Each row was made from one path, in order. Every step used is in the known rows, and no mark comes twice. Write each row's path.
In the rows, zero is written as 128.
Known rows:
G/N/A: [109 124 143 136 177 106 130 111 130  99 158 128 125 137  84 118 115 129
 155 131 109 133 104 138 142 117 157 133 115 148 117 192  94 113 118 145]
P/N: [ 88 102 111 163 108 132  99  79  97  66 142 152 139  70 155 123 110 134
 169 128 123 124 121  77 148 119  89 144 138 149  95 131  92  67 100 109]
N/S/X/K: [107 118 125 109  85 151 169  92  95 112 120 106  98 117 140 119 117 132
 118 144 113 131 139 243 142  95 165  79 125  73 147 143 101 131 107 126]
A/N/S/W/C/V: [170 104 118  95  93  95  95 169 164 156 122  89 127  97 185 151 131 142
 116 182 100  97  87 116  84 113  56 115  95 104 167  95 143 121 146 115]
X/K/W: [ 68 135 179 143  87 134 131 123  90 152 100 141  55 121 110 127 142  84
 122 107 160 127 147 121 128 131 143 106  87 125 134  95 123 129 111 127]
K/W/C/V/Q: [110  89 130 120 129  95 108 142 164 135  90 103 113 137 141 195 102 154
 106 237 154 142 131  92 102 106  41 156  91 133 132  71 125  99 103 131]
E/W/C: [ 93 100 165 114 137  93 137 165 132 130  97 149 163 169 214 126 120  87
 125 137 114 160 106  87  98 126 127 130 121  88 132  76 133  79 167  76]
G/N: [148 140 132 112 157 123 130  90 100 101 165 152 108  99 145 151 148  92
 136 124 115 148 126 112 117 115 166 171 113 137 116 142 116 103 149 134]
E/W: [ 60 122 149 116 142 109 139 151 131 122 166 181 197 169 179 144  95 120
 141 111 148 141 108  65 116 144 125 137 177 119 118 103 139 126 149  77]
T/W/U: [146 150 148 131 113 150 150 163 150 146  79 159 177 227  92 149 120 162
 133  17 117 145 181  99 116 124 177 123 136 123 140  61 157 155 120 145]
K/W/E: [146 148 157 133  62 119 113 134 118  99 112 148 104 173 145 180  89  93
  98  99 180 117 194  40  90 155 138 155 144 142 117  89 128 128  94 113]
C/W/A: [109 185 140 126 133  95 113 166 161 181 113 110 183 135 126 104 132 128
 117  95 160 156 135 140 131 164  98 103 156 131 108 136 147  97 146  98]
K/W/C: [101  99 181 147 106 102 125 168 107 153  64 130  88 143 172 130 141  66
 111 146 133 153 127 110  92 127 128 123  71 125 135  62 136  81 147  96]
A/Z: [ 97 140 131 126 105 204 146 170 114  93 136 137 139 119 178 155 121 144
 117 156 177 139 133 142 146 126 150 106 155 180 161 132 119 108 106 130]
W/C: [121 115 149 117 113 108 131 158 108 113  93 116 131 147 210 117 134  93
 116 155 112 157 121 134 110 116 145 127  93 108 139  95 114  66 148  96]
K/W/A/Z: [ 96 129 148 160 131 188 121 178 143 152  96 143 130 121 145 165 141 121
 116 120 205 143 133 116 158 149  89  83 152 171 148 110 154 112 116 133]
X/K/W/U: [116 128 174 161 119 152 158 135 121 142  71 166 107 193  89 129 126 120
 132  56 123 123 194  79 135 128 166 115  91 115 134  53 156 157 117 137]
U/W/C/V: [154  84 130  95  68  68 104 199 137 163 115 110 130 141 218 149 102 122
 114 195 149 123  92 108 103 119  52 134  62 130 142  95 120 103 138  90]
K/W/A/N: [130 117 111 156 146 126  88 125 140 176 126 132 120 123  91 129 178 115
 106  99 152  95  59  77 151 166  64 141 117 156 130  95 138 119 141 139]
V/Q: [ 78 129 118 125 143 135 118 108 141  78 143 115 143 165 122 176 108 167
 115 213 149 158 152 134 136 116 120 159 144 148 113 111 106 102 101 125]
U/W: [106 123 135 116  60 106 106 173 104 125 169 148 135 215 177 144 103 116
 118 165 172 138 123 164 144 148 147 153 105 172 109 123 104 134 138  53]
Z/A/N/S/W/G: [150 141 105 133 163 123  93 106 139 127 134 124 121 117 113  80 170 127
 157 119  71 107 136 134  94 138 125 121 145  91 133 177 151 166 151 128]
C/V/Q: [108 109 106 108 132 109 108 125 162 107 137 104 142 138 135 193  94 185
 116 236 159 137 131 108 123 108  57 161 117 145 127 105 114 110  93 135]
W/G/N/P: [137 128 131 110 179  87 141 103 113 160 124  86 111  58 132 105 124 149
 139 105  97 139 140 109 129 115 133 192 117 129 106 170 120 110 124 177]
K/W/Q: [116 105 150 146  52 152  96 123  93 126 144 150 122 153 139 102 151 112
 141 145 175 129 152  91 165 166 137 185  80 131 103 101 122 119 141 135]
S/X: [ 72  83 125 154 105 118 159 106  74 110 127 150 156 155 168 174  83 142
 115 181 123 121  96 204 112 131 131 131 139 136 137 119 109 112 136  93]
G/N/S/W/E: [198 180 130  97  85 138  99  98 156  58 161 120 132 160 155 190  97 123
 115 107 114 116 214 109  78 137 182 143 197  99 131 127 147 154 130 108]
T/W: [112 174 143 101  81 132 119 163 134 158 112 128 152 170 118 156 134 145
 129  53 158 156 130 150  97 125 155 109 149 139 141 105 131 126 117 134]
Z/A/N/G: [207 164  86  87 155 118 154 129 131 122 118 130 168 128 109  57 161 152
 145 120 151  96  86  68 196 133 174 147 130 136 107 166 110 135  99 178]
P/N/S: [139 117  99 132  82 152 111 137 136  62 174 107 150  75 132  97 119 135
 153 144 129 138 166 132 134  99 106 101 142 147 109 142 126 114  95 112]
E/W/G/N: [139 119 143 131 208  92 129  82 110 133 151 177 106  93 138 121 134  72
 160  96  87 150 125  52  90 128 122 182 124 100 103 153 134 132 174 134]
G/N/S/W: [138 171 133 108 124 152 101 109 150  83 183 116 130 117 131 163 142 135
 146 139  84 129 162 190  89 119 184 107 170 108 142 137 163 164 168 105]
A/N/P: [121 125 107 102 129 115 134 131 122 160 142  68 144  83 126 111 137 190
 105 128 122 100  87 117 158 127 124 186 135 165 132 136 108 108  98 166]
U/W/A/Z: [115 132 129 138 114 179 115 185 147 135 119 140 149 159 172 163 128 133
 113 139 206 149 125 150 175 149 106  92 155 172 139 126 138 116 126 108]
X/K/W/G/N/A: [112 118 158 156 194  95 129  94 124 137 120 131  69 115  52  90 124 105
 162 107  92 129 114 124 126 121 138 125  90 116 115 198  99 136 120 161]
Z/A: [131 140 103  91 135 133 124 118 103  75 106 160 181 164 158 101 197 129
 139 133 182 134 122 107 169 120 169 128 138 125 112 163 115  79  76 122]
A/N: [132 125  92 125 122 143 112 116 112 123 166 126 128 120 127 122 159 141
 108 139 122  92  58 101 139 140 123 166 123 164 144 122 101 114 125 136]
Z/A/N: [159 122  75 104 141 144 106  99 111 104 130 147 149 132 125 104 212 140
 112 134 146  86  52  80 166 134 135 164 129 149 136 147 108  99  94 147]
X/K: [ 98 158 139  94  94 149 146  93  89 112 134 112  95 116 148  98 139 123
 130 111 127 135 144 175 159 109 180 103 113  80 137 145  88 103 107 134]
G/N/S/X/K: [121 119 126 104 103 151 171  75  94 111 125 115  86 102 130 125 123 122
 121 142 103 137 142 233 140  91 168  95 124  67 142 150 103 131 118 136]
S/X/K/W: [ 61 105 178 160  87 130 147 106  77 160  81 151  57 127 110 150 121  89
 114 129 152 122 132 156 116 129 133 103  93 119 136  90 125 135 114 120]
K/W: [ 68 122 171 158  93 121 120 154  95 144 119 156  93 137 120 148 126  88
 124 122 174 128 133  96 106 146 120 127  95 172 125  82 137 126 121 106]
C/W/U: [131 171 153 133 113 129 166 174 141 144  96 145 178 193 108 110 104 155
 117  81 104 136 193  97 104 137 179 140 130 139 130  93 158 145 127 111]

Which path is each row?
[108 117 153 139 157 135 163 156 150 118 117 197 208 226 137 138  95 142
 146  56 109 131 165  40 129 137 156 139 151 111 124  57 163 156 146 101]	E/W/U
[123 113 112 117 106 153 156  84 114 138 112 103 103 112 119 116 133 134
 111 134 112 120 116 229 156 107 135  83 128  69 145 144 107 131 117 138]	W/A/N/S/X/K
[130  77  89 146 112 135 144 123 124 127 136 119 157 132 125 155 109 148
 103 173 119 113  90 211 120 125  93 108 147 133 140 121 132 142 136 110]	W/A/N/S/X
[183 157 115 105 135 123 135 153 144 117 168  97 109  68 108  81 142  96
 137 130 102 160 179 143  81 102 146 126 119 127 117 176 148 153 138 132]	C/W/G/N/S
[ 80 111 129 164 132 191 130 137 132  79 124 136 133  99 123 139 101 169
 149 158 157 126 114 129 167 119 119  96 156 186 146 167  98  97  78 143]	P/N/A/Z
[ 73  98 165 169  80 135 138 101  90 144  88 147  52  94 101 140 119  96
 126 126 146 119 148 147 121 119 111  96  97 117 127  95 128 133 103 121]	P/N/S/X/K/W
[164 153 114 129 128 105 147 112 118  93 130 135 159  81 140  69  91 150
 183 116 136 121 137  67 183 126 143 137 137 135  80 158  99 117 106 150]	P/N/G
[173 151  86 105 108 142 112 178 177 138 167  79 157 103  91  87 159 136
 102 127 133 124 123 148 130 129 100 105 146 153 134 142 151 145 123 126]	C/W/A/N/S
[122 153 128 136 136 204 112 167 170 118 128 118 157 123 154 168 139 150
 125 130 169 139 146 169 153 139 118  61 187 143 159 130 165 129 134 124]	N/S/W/A/Z
[ 76 108 170 150  82 138 149 121  91 154  92 136  58 119 100 143 121  91
 115 132 151 126 146 168 115 123 131  91  94 117 138  92 133 147 112 119]	N/S/X/K/W
[161 145 127 141 134 170 128 133 165 103 133 140 167 199  95 143 133 169
 137  82  67 105 184 125 118 127 179 116 150 114 149  77 175 187 149 121]	A/N/S/W/U
[129 118  99 135 172 120  97 126 161 164 150 148 173 138 116 127 160 130
 116  94 135  99  45  63 158 165  65 147 155 132 125 105 135 115 154 124]	E/W/A/N
[190 160 111 124 159 104 140 146 151 169 116 121 146 123  95  73 135 136
 139  92 151 101  93  65 185 156 123 132 120 145 103 131 129 152 134 173]	K/W/A/N/G
[123 115 141 151 186  82 118 116 131 128 145 136  99 150  79 100 110 118
 162 130  97 134 107 130 131 129 135 142  99 142 107 206  94 134 132 135]	U/W/G/N/A
[145 125  89 136 152 130  94 121 143 152 144 121 145 124 111 122 173 135
 106 106 133 100  52  94 165 160  77 144 132 146 129 120 121 110 143 136]	W/A/N
[182 137 107 111 142 131 127 140 139 101 176 103 110  81 116  90 142  93
 145 130 105 156 169 136 101 100 138 126 115 122 118 167 144 151 139 142]	W/G/N/S
[138 154 127 131 152 204 111 146 171 120 128 124 138 108 147 174 148 138
 127 123 155 144 144 159 144 133 124  76 183 140 157 135 169 131 143 135]	G/N/S/W/A/Z
[132 100 118 141 123 112 164 122 110 131 128 126 128 102 124 139  93 120
 114 176  91 140 133 212  73 114 130 128 136 123 130 155 136 148 147 109]	C/W/G/N/S/X
[136 104 154 155 184 103 137  60  86 155 108 165  37  72 107 130 144  59
 145 112  88 138 135 107  88 121 127 162  86  96 115 149 127 139 160 153]	S/X/K/W/G/N
[176 135 128 118 132 137 133 130 133 119 152 109  69  69  95  88 153  78
 143 116 109 153 181 139 100  96 139 113 103 108 120 157 147 161 135 150]	X/K/W/G/N/S
[ 78 117 136 115  97 141 169  72  73 118 108 126 100 128 151 132 111 133
 119 141 113 128 121 228 146 109 165 101 125  72 145 141  85 112 115 126]	S/X/K
[107 116 147 148 214  82 129 108 140 125 143 148 122 133  79 100 107 118
 171 113  90 134 101 100 123 125 127 141 120 124 110 201 106 134 134 141]	E/W/G/N/A
[199 167  95 111 164 106 144 140 153 153 132 109 167 118 108  69 135 149
 141  98 143 103  89  80 194 149 133 135 134 136 104 148 116 144 132 171]	W/A/N/G
[130  97  98 142 106 124 148 139 131 146 129 112 156 123 114 144 104 149
  92 173 116 118  98 216 106 132  99 110 153 139 142 130 137 143 135 104]	C/W/A/N/S/X
[205 180 101 104 155 106 138 148 164 177 115 110 168 127  91  76 139 154
 140  68 146 113  92  82 182 149 138 126 138 132 108 142 126 152 133 182]	T/W/A/N/G
[198 187 103 106 155  96 148 149 160 175 123 106 171 111  98  57 131 151
 131  98 138 106  92  78 178 156 138 134 139 141 103 152 124 145 135 165]	C/W/A/N/G
[136 139  99 139 160 135  75  99 156 152 149 126 144 131 111 143 174 147
 116 107 110  89  60 120 149 163  92 135 154 130 139 114 136 124 162 129]	S/W/A/N
[151 141 139 135 196 108 110  61 107 124 154 152  80  84 128 134 150  89
 158 107  63 136 139 113  82 130 149 169 124  96 117 165 135 138 184 139]	S/W/G/N
[130 137 135  94 154 103 147 110 112 143 140  81 131  70 141 131 125 160
 129 117 114 143 138 126 143 112 154 189 126 146 112 149 117  99 115 168]	G/N/P
[124 147 125 143 147 117 104 123 131 124 149 118 116 118 130  91 130 126
 161 119  69 125 162 151  77 136 125 112 145  90 132 168 150 170 168 114]	N/S/W/G
[125 111 124 116 121 139 170  70  92 124 115 112  76  91 125 104 123 113
 129 132  89 135 146 225 127  92 159  96 116  56 139 166 104 139 124 142]	W/G/N/S/X/K
[124 136 109 113 156 109 109 119 152 177 127  64 157  94 117 123 149 197
 113 109 116 100  92 132 167 143 101 161 156 143 129 132 132 118 125 162]	S/W/A/N/P
[163 151 142 135 147 165 136 127 159  94 129 150 159 192 106 151 124 151
 147  80  64 123 208 129 109 117 194 119 146 105 143  82 180 185 155 122]	G/N/S/W/U
[110 134 143 149 176 180 134 129 141 106 130 139 106 107 110 147 122 147
 146 147 121 131 122 148 133 124 149 103 155 157 160 189 121 135 121 155]	S/W/G/N/A/Z
[101 107 150 168 132 107 136 115  96 172  89 134  52 100  98  80 126  82
 140 115 109 127 154 132  88 134  98 108  89  93 126 143 133 162 134 135]	N/S/X/K/W/G
[119  90 117 104 120  91 100 148 168 125 106 103 123 166 158 192  95 162
 104 252 152 147 125 118 117 107  53 164  99 137 125  86 114 103 109 112]	U/W/C/V/Q
[119  70 106 162 108 131 140 131 123 142 121 126 137 134 109 160 109 133
 100 169 127 111  94 196 112 132  82 107 134 146 141 106 143 150 136 111]	K/W/A/N/S/X
[162 128  86 109 130 145 111 171 183 128 175 101 171 123 109 102 155 133
 116 118 136 123 111 118 141 128  92 105 154 138 130 123 157 151 132 124]	E/W/A/N/S
[173 144 130 104  40 107 104 145 126  83 148 143 138 228 184 178  74 112
  95 126 180 125 183  90 117 157 154 173 151 144 106 119 105 132 107  75]	U/W/E
[125  71 126 160 127 118 156 111 100 127 126 143 106 109 118 155 102 106
 122 174 105 134 130 191  82 115 118 126 118 128 130 132 141 153 142 116]	K/W/G/N/S/X
